What can hang from each mark:
K_590: K_363 K_565 K_857
K_257: K_60 K_857
K_177: K_488 K_509
K_565: K_509
K_137: K_590
K_624: K_509
K_363: K_222
K_509: K_137 K_565
K_60: K_222 K_257 K_509

Known rows, with every way that one mark hangs from another:
{K_590 K_363 K_565 K_857}: [ 1.09 -5.52  0.50 -1.39  1.10  0.66 -0.09 -1.46  0.24  5.05  1.32 -1.23
 -1.24 -0.14 -4.99 -2.43 -0.67 -0.91  1.93 -6.20  0.62 -2.02]
{K_509 K_565}: [-0.17  0.09 -0.27  2.48  0.92 -0.77  0.86  0.52  0.03 -0.07  0.40 -1.10
 -2.98 -0.13 -1.19  0.47 -1.21 -0.84 -0.02 -2.57 -0.53 -2.29]
{K_60 K_222 {K_257 K_857} {K_509 K_137 K_565}}: [-2.96 -2.52  0.71  3.09  1.36 -2.47  3.08 -3.19  1.05  0.56  1.30  1.27
 -4.21  0.52  1.57 -3.38  0.72 -5.03 -1.28 -0.34 -3.13 -1.02]
{K_590 K_565 K_857}: [ 0.68 -3.95  0.26 -0.18  1.22  0.43  0.66 -0.64 -0.54  2.73  0.47  1.54
 -1.51  0.49 -3.09 -1.55 -0.54  0.08  1.32 -0.46  1.52 -0.84]
{K_257 K_857}: [-0.29 -1.22  0.01  1.17  1.69 -1.41  0.40 -0.58  1.46 -1.45  0.37  2.98
 -3.08 -0.04 -1.76  0.83 -0.24 -1.48  0.54  1.62  0.64 -0.76]
{K_257 {K_60 K_222 K_509} K_857}: [-0.47 -1.67  1.88 -1.88  2.65 -4.58  1.24 -2.81  1.55 -2.52 -0.08  0.38
 -4.07  0.39 -2.34 -1.86  0.10 -3.17 -2.25  0.41  0.15  3.94]
{K_509 {K_137 {K_590 {K_363 K_222} K_565}}}: [ 2.30  1.11 -0.28  1.42  0.27 -1.40  2.41  0.13  1.10  2.98  0.54  3.75
 -2.57 -0.81 -2.78 -0.31  1.19  0.06  2.77  0.55 -2.29  2.16]
{K_509 K_137 K_565}: [ 0.39  1.81 -0.24  4.54  1.86  0.57  2.45  0.53  1.10 -0.43  0.61  2.77
 -4.76 -0.12 -0.71  0.64 -0.19  0.53 -1.71 -0.95 -1.66 -1.90]
{K_177 K_488}: [ 0.81 -1.02  1.19 -1.18  0.43 -2.06  0.21 -0.12  0.10  1.82 -0.45 -1.74
 -0.13  0.58 -2.49  2.04 -0.19 -2.06 -0.59  1.07  0.40  2.33]
{K_177 K_488 {K_509 {K_137 {K_590 K_363}}}}: [ 1.69 -0.67  1.05  1.45  0.95 -2.85  1.48 -0.14  1.61  4.19  0.56  1.77
 -2.22 -1.13 -4.57  1.88  1.04 -3.90 -3.23 -2.17  0.00  1.17]
{K_565 {K_509 {K_137 K_590}}}: [ 0.86  1.40  0.55 -3.02 -0.67 -1.10  4.21  1.20  0.52 -0.34  0.89  6.84
 -2.90 -1.34 -0.30  0.96  0.67 -0.83 -0.90  3.11 -1.87 -0.07]
{K_590 {K_363 K_222} {K_565 K_509} K_857}: [ 1.26 -5.91  1.74 -2.11 -1.03 -1.23  1.27 -3.26  0.42  4.78  2.49  0.19
 -1.24 -0.87 -5.44 -2.93 -1.03 -1.77  1.22 -6.47 -0.93 -0.32]
{K_60 K_222 {K_257 K_857} {K_509 {K_137 K_590}}}: [-1.98 -1.59  0.50  0.87  0.54 -2.98  3.16 -2.34  0.98  1.19  0.73  3.77
 -2.19  0.28  2.13 -3.13  1.86 -4.90  0.60  3.81 -2.59  1.29]
{K_137 {K_590 {K_363 K_222} {K_565 K_509} K_857}}: [ 2.19 -3.34  0.75 -1.84 -0.97 -2.63  2.14 -0.57  0.19  4.69  1.56  2.82
 -1.38 -1.28 -4.87 -1.31 -0.64 -2.19  3.71 -1.84 -0.68  0.47]
{K_590 K_363 K_857}: [ 0.74 -4.14  0.85  0.83  0.53  2.05 -1.26 -1.85  1.08  3.52  1.47 -0.64
  0.68 -0.20 -2.75 -2.03 -0.99 -0.67 -0.49 -5.37  0.80 -2.35]
{K_257 K_60 K_857}: [ 0.83 -0.85  1.06  0.60  3.57 -3.64  0.62 -1.47  1.41 -3.58 -0.09  2.50
 -5.63  0.13 -3.47  0.28  0.15 -0.19 -1.03  1.07  1.13  2.40]
{K_624 {K_509 K_565}}: [ 0.62  0.61 -0.44  0.35  2.09 -0.19  0.96 -1.83 -0.04  0.13 -0.78 -1.48
 -2.37 -0.70 -2.32  0.23 -0.68 -1.58  1.78 -2.21 -1.75 -2.95]
{K_60 K_222 {K_509 K_565}}: [-1.82 -1.00  0.74 -1.17 -0.50 -1.78  1.63 -1.22  0.19  1.34  0.37 -3.30
 -0.38  0.25  0.52 -2.30 -1.07 -4.40 -1.50 -2.95 -1.70  0.10]
{K_257 {K_60 {K_509 K_137 K_565}} K_857}: [ 1.24 -0.52  0.55  1.89  4.08 -3.57  1.81 -1.36  1.67 -3.72  0.32  3.15
 -8.60  0.04 -4.10 -0.35  0.02 -1.83 -1.54 -1.36 -0.82  1.86]
{K_590 {K_565 {K_509 K_137}} K_857}: [ 0.78 -3.63  1.04 -2.58  0.91  0.45  3.46 -0.69 -0.06  1.99  1.46  5.71
 -3.67 -0.26 -3.11 -1.37 -0.11 -0.19 -1.03  0.12  0.02 -1.45]
{K_565 {K_509 {K_137 {K_590 {K_363 K_222} K_857}}}}: [ 1.45 -0.59  1.35 -0.67 -1.02 -0.61  3.28 -0.86  1.32  1.52  1.83  6.45
 -2.05 -1.43 -1.82 -0.56  0.08 -0.96 -0.97  0.14 -1.95  0.21]
{K_177 K_488 K_509}: [ 0.18 -2.16  1.37  0.48  0.42 -3.04  0.00 -1.02  0.53  2.68  0.22 -1.57
 -0.68 -0.43 -3.60  1.60  0.13 -3.98 -4.01 -2.95  1.29  0.71]

Rows:
[ 1.07  0.56  0.69 -3.50 -0.67 -1.04  3.80  0.79  0.89  0.85  1.37  5.41
 -2.80 -1.66 -1.26  0.45  0.60 -1.18 -0.68  0.15 -2.37 -0.82]
{K_565 {K_509 {K_137 {K_590 K_363}}}}
[ 1.59 -4.89  1.75 -1.17 -0.53 -0.45  2.24 -3.33  1.07  4.62  2.63  2.77
 -2.37 -0.89 -5.17 -2.88 -0.36 -0.89  0.02 -5.34 -1.58 -0.01]
{K_590 {K_363 K_222} {K_565 {K_509 K_137}} K_857}
[ 2.33 -0.67 -0.18  0.94  1.47  0.43  2.46  0.63  1.07  3.58  0.72  5.16
 -2.95 -0.57 -3.18 -0.58  0.73  0.16  1.79  0.52 -0.63 -0.08]
{K_509 {K_137 {K_590 K_363 K_565 K_857}}}
[ 1.02  0.01  0.93 -1.93 -0.26 -0.06  4.06  0.76  0.64  0.18  1.23  8.07
 -2.70 -1.11 -0.77  0.31  0.26 -0.70 -1.54  3.32 -0.95 -0.82]
{K_565 {K_509 {K_137 {K_590 K_857}}}}
[-3.31 -3.94  0.91 -0.63 -0.11 -2.98  1.14 -3.59  0.23  0.95  0.83 -1.10
 -0.40  0.63  2.12 -3.90  0.90 -5.51  0.14  0.21 -1.78  0.44]
{K_60 K_222 {K_257 K_857} K_509}
[ 1.88 -1.39  0.88  0.05  1.22 -3.64  2.16  0.02  1.21  4.97  0.51  1.43
 -3.23 -1.11 -5.71  1.71  1.13 -4.02 -1.98 -2.45 -0.13  1.31]
{K_177 K_488 {K_509 {K_137 {K_590 K_363 K_565}}}}
[ 2.36 -2.81  0.16  0.89 -0.20 -1.90  0.69 -0.49  0.34  5.15  0.94  1.59
 -0.57 -0.67 -4.64 -1.39 -0.48 -1.41  4.81 -1.32 -0.01  1.20]
{K_137 {K_590 {K_363 K_222} K_565 K_857}}
[ 1.87  2.87 -0.79  1.89  2.66 -0.16  2.94 -0.58  0.69  0.31 -0.86  3.29
 -4.11 -1.05 -2.30  0.96  0.22 -1.11  2.18  1.37 -2.57 -1.86]
{K_624 {K_509 {K_137 K_590} K_565}}
[ 2.07  2.69 -0.60 -0.23  1.98  0.42  2.26 -0.99  0.68  0.42 -1.18  4.22
 -1.75 -0.96 -1.34  0.56  1.23 -0.46  2.16  3.52 -2.12 -0.01]
{K_624 {K_509 {K_137 K_590}}}
[ 1.22 -5.13  1.26 -3.73  0.65  0.64  2.78 -1.62  0.70  4.33  2.29  2.95
 -3.38 -0.92 -5.01 -2.25 -0.27 -1.06 -0.35 -5.53 -0.86 -2.44]
{K_590 K_363 {K_565 {K_509 K_137}} K_857}
[ 2.10  0.54  0.13  6.59  1.38 -0.01  2.26 -0.13  1.85  2.59  1.41  4.49
 -4.03 -0.70 -3.05 -0.19 -0.78 -0.53  0.63 -1.50 -1.52 -1.08]
{K_509 {K_137 {K_590 {K_363 K_222} K_857}} K_565}
[-1.67 -2.00  0.80  0.88 -0.48 -0.75  2.54 -2.30 -0.05  2.91  0.75  2.54
  0.49  0.52  3.15 -4.42  1.59 -3.69 -0.48  2.62 -2.27  1.43]
{K_60 K_222 K_257 {K_509 {K_137 {K_590 K_857}}}}
[ 2.03  1.54 -0.45  2.77  3.03  0.81  2.64 -1.09  0.86  0.93 -0.54  4.49
 -3.90 -0.81 -2.76  0.41 -0.20 -1.00  1.60  1.58 -1.65 -2.53]
{K_624 {K_509 {K_137 {K_590 K_857}} K_565}}
[-1.83 -0.72  0.46 -0.17 -0.82 -1.74  2.77 -1.79 -0.21  2.27  0.46  1.37
  0.34  0.29  3.47 -3.79  2.03 -3.83  0.05  2.50 -3.13  2.05]
{K_60 K_222 K_257 {K_509 {K_137 K_590}}}
[ 1.32 -2.27  1.11 -3.02 -1.15 -2.31  2.74 -2.38  0.73  3.37  1.99  0.61
 -2.78 -1.35 -4.33 -1.72  0.50 -1.12  1.13 -5.51 -3.39  1.15]
{K_590 {K_363 K_222} {K_565 {K_509 K_137}}}
[-2.70 -1.51  0.64  2.05  0.01 -1.26  2.64 -2.70 -0.10  1.71  1.00 -1.23
 -1.78  0.57  2.87 -4.06  0.93 -3.89 -1.70 -1.90 -3.64 -0.38]
{K_60 K_222 K_257 {K_509 K_137 K_565}}
[-0.09 -0.68  1.88 -0.72  3.32 -3.75  2.25 -2.81  2.21 -2.71  0.09  2.89
 -5.29  0.38 -2.02 -1.82  0.74 -2.37 -3.32  1.52 -0.56  4.28]
{K_257 {K_60 K_222 {K_509 K_137}} K_857}
[ 1.31  2.99 -0.75  4.50  1.69 -0.69  3.34  2.15  0.94  0.34  0.23  4.93
 -5.14 -0.57 -1.19  1.49 -0.03 -0.21  0.54  1.85 -1.60 -1.19]
{K_509 {K_137 K_590} K_565}
[ 0.50 -0.74  1.13  4.12  1.93 -2.53  1.87 -0.62  1.35  2.42  0.72  0.66
 -4.48 -0.54 -4.19  2.10 -0.02 -3.56 -5.39 -3.51  0.03 -0.76]
{K_177 K_488 {K_509 K_137 K_565}}
[ 2.07 -3.02 -0.28 -1.27  0.61 -1.09  1.03  0.88  0.03  4.93  0.67  1.66
 -1.41 -0.72 -4.57 -0.90 -0.38 -1.52  4.35 -1.40  0.55 -0.68]
{K_137 {K_590 K_363 K_565 K_857}}
[ 2.06  2.01 -0.75  1.26  2.59 -0.10  2.53 -1.03  1.11  1.63 -0.41  1.93
 -3.97 -1.37 -3.30  0.52  0.17 -1.52  2.55 -1.38 -3.03 -2.48]
{K_624 {K_509 {K_137 {K_590 K_363}} K_565}}
[ 1.77 -1.91  1.11  1.62  1.74 -2.75  2.32  0.00  1.00  4.37  0.39  4.10
 -3.14 -0.54 -5.16  1.60  0.79 -3.48 -2.76  0.55  1.34  1.26]
{K_177 K_488 {K_509 {K_137 {K_590 K_565 K_857}}}}
[ 2.65 -0.10 -0.34 -0.95  2.54  0.70  2.23 -1.73  0.81  2.98 -0.48  3.54
 -2.41 -1.01 -3.93 -0.68  0.86 -0.79  3.07  0.44 -1.78 -1.03]
{K_624 {K_509 {K_137 {K_590 K_363 K_565 K_857}}}}
[ 1.85 -0.92 -0.79 -2.86  0.08 -2.60  1.54  1.64 -0.21  4.04  0.17 -0.14
 -1.64 -1.05 -3.90  0.06  0.30 -1.68  5.33 -1.55 -0.93  0.29]
{K_137 {K_590 K_363 K_565}}
[ 0.99 -1.67  0.71 -1.02  2.92 -3.93  0.35 -1.65  1.02 -3.43 -0.11  1.38
 -5.53  0.08 -3.54 -0.77  0.16 -2.10 -0.45 -0.90  0.21  2.99]
{K_257 {K_60 K_509} K_857}
[ 1.53  1.27 -0.37  5.75  2.15  0.61  3.04  1.47  1.13  1.02  0.68  6.34
 -4.80 -0.28 -1.76  0.75 -0.59 -0.07 -0.15  2.03 -0.43 -2.01]
{K_509 {K_137 {K_590 K_857}} K_565}
[ 0.02 -2.02  1.15  2.59  1.18 -3.53  0.70 -0.60  0.51  2.65  0.49 -2.42
 -2.98 -0.52 -4.53  1.98 -0.85 -4.60 -4.06 -4.96  0.89 -1.09]
{K_177 K_488 {K_509 K_565}}
[ 2.72  1.35 -0.35 -0.09  1.40 -0.87  2.20 -2.41  0.86  2.55 -0.58  2.37
 -1.93 -1.24 -3.62 -0.47  1.25 -0.83  3.94  0.42 -3.17  1.20]
{K_624 {K_509 {K_137 {K_590 {K_363 K_222} K_565}}}}
[ 1.47 -2.36  0.15 -3.22 -0.02 -1.90  3.19  1.54 -0.74  2.57  0.65  5.25
 -2.34 -0.81 -3.16 -0.08 -0.44 -1.69  3.02  2.45  0.56 -0.58]
{K_137 {K_590 {K_565 K_509} K_857}}
